Each row was made from one path, in order. Every step used is in the known rows, and no mark comes twice. Write each row's path.
In the rows, zero is written as 128.
Known rows:
G/X/F: [170  93  87 120 132 128 118 131 139 113 198  88 162 168 183 166 138 143
  98 145 162 136]
E/Z/Q: [132 190 127 109 117  96 129 128 124 110 142 159 133 122 116  98 124 193
 112 132  66 125]
Z/E: [165 172 147  89 157 117 108  96 159 113 118 115 137 123 125 135 174 149
 139 103 136 126]
E/Z/Q/X: [120 177  95 143 110 141 142 132 116 135 106 151 121 134 142  70  95 177
 116 128  96 102]
Z/Q/X/G/H: [ 92  87  97 124 148 129 148 107 105 179  94 136  75 100 149 113 127  73
 170 183 163 100]
Z/Q/H: [126 136 137 113 111  77 159 135 118 141 162 145  96 117 120 141 118 107
 114 101  92  97]
Z/G/H: [135  94 122  84 168 139 106  85 115 134 100 113 125 106 106 152 125 171
 142 156  86 146]
X/G: [126 137 147 118 148 104 136 110 157 154 149 109 151  68 112 174 158 110
 133 140 127 122]
Q/X/G: [114 121 115 152 139 150 150 114 153 169 108  99 139  84 145 142 123  96
 138 140 161 102]
F/X: [129 171 143 123 115 116  88  81  86 135 134 103 170 113 114 152 161 129
 118  73  94 106]
F/X/Q: [113 135 184 115 111 109  78  86 113 102 154 104 205 114 113 179 145 115
 131  81  90 119]
F/Z/Q: [113 164 153 127  72  90 126 155  89 142 137 164  89 116  67 102 182 104
 103  99 123 119]
Z/Q: [121 170 129 118  98  96 128 118  94 148 160 129 113 113 103 124 156 142
  97 111  91 109]
Q/X/F/Z/G: [142 119 106 177 103 181 113 139 106 113 107 116 128 140 123 109  84 170
  87  84 136 138]
X/G/Z: [138 163 139 151 152  82 159 111 177 164 146 118 154 103 107 172 141 125
 124 119 118 143]
G/X/F/Z/E: [178 112 122 107 141 129 103 151 150  85 147 129 118 183 166 117 181 109
 137 133 217 157]
E/Z/G: [147 168 135 102 159 150 114 108 147  96 108 126 162 104 109 123  89 233
 115 130  39 147]
G/X/Q: [123  70 146  96 132 130 126 136 168 109 177  95 179 145 149 184 155 103
 136 163 147 134]
F/Z/Q/X: [ 97 152 116 156  71 136 145 162  84 159  97 157  79 127  99  74 151  95
 109 100 152 100]

Write each row's path:
[130  56 152  88 180 147 142 140 188  65 144 122 153 143 165 165  43 151
 165 175  77 151]
E/Z/G/X/Q/H
[116 181  90 186 107 121 166 122 102 175 119 129 110 167 128  98 108 145
  98  84 114 103]
G/Z/Q/X
[122 148 108 191 151 131 173 116 169 182 107 111 147 122 135 145 113 114
 136 117 148 119]
Q/X/G/Z
[122 102 132 113 130 169 128 153 108 134 106 120  95 131 107 126 158 108
 125 152 135 150]
F/Z/G/X
[142 129 105  93 174 174 127 120 136 104 115 114 144 139 154 118  99 197
 132 178  78 154]
E/Z/G/X
[128 144 159 125 115 144 117 137 110 121 101 131 116  96  62 124 147 149
 109 101  92 146]
F/Z/G
[ 82  83 117 130 123 125 149 144 101 172  70 169  55 101 111  92 153  36
 180 177 193 113]
F/Z/Q/X/G/H
[ 87 140 139 165  91 126 155 160  95 173  97 156  67  91 108  83 149  54
 134 132 171 106]
F/Z/Q/X/G
[136 206 165 136 182  91 101  58 133 138 103 124 143 129 135 140 158 102
 170  71 129 140]
F/X/G/Z/E
[154 165  79 162 108 134 122 132 118 101 147 142 144 168 177  80  62 213
  87 113 107 118]
E/Z/Q/X/F
[124  89 142  88 171 166 110 124 166  71 140 104 176 141 152 145  83 182
 145 184  77 164]
E/Z/G/X/Q
[107 110  88 113 164 129 144 115 134 145  78 164  97 106 155  87  93 123
 182 206 140 120]
E/Z/Q/X/G/H
[140 110 109 134  82 109 122 173  80 121 188 143  91 177 148 108 160 102
  94 140 175 139]
G/X/F/Z/Q
[126  34 148  92 145 108 155 147 190 106 179 104 154 150 161 205 112  71
 155 155 149 118]
G/X/Q/H
[144  64  93 141 131 177 105 126 106 116  79 129 113 151 126 111  91 156
 133 130 159 149]
Q/X/F/Z/G/H
[104 163 108 150 135 136 146 130 131 143 106 151 117 100 155  85  89 135
 138 159 115 109]
E/Z/Q/X/G
[168 142 117 149 118 151 101 137 149  92 102 139 125 168 146  95 141 137
 130  76 207 130]
Q/X/F/Z/E
[145 157 138 147  70  80 107 159  89 109 182 159 110 143 102 109 157 139
  76  90 131 135]
X/F/Z/Q
[104  66 170 106 123 162 117 157 134  99 130 118 131 131 108 151 139  98
 135 155 131 159]
F/Z/G/X/Q
[105  31 179 101 135 142 142 169 156  93 135 127 115 139 120 169 107  67
 156 146 130 146]
F/Z/G/X/Q/H
[123 184 154 157 147  85 120  81 119 154 134 111 165 111 114 167 139 102
 140  81  99 135]
F/X/G/Z
[154 116 105 178  85 145 124 155 134 120 129 131 150 150 134 117 122 135
  98  85 180 124]
Q/X/F/Z
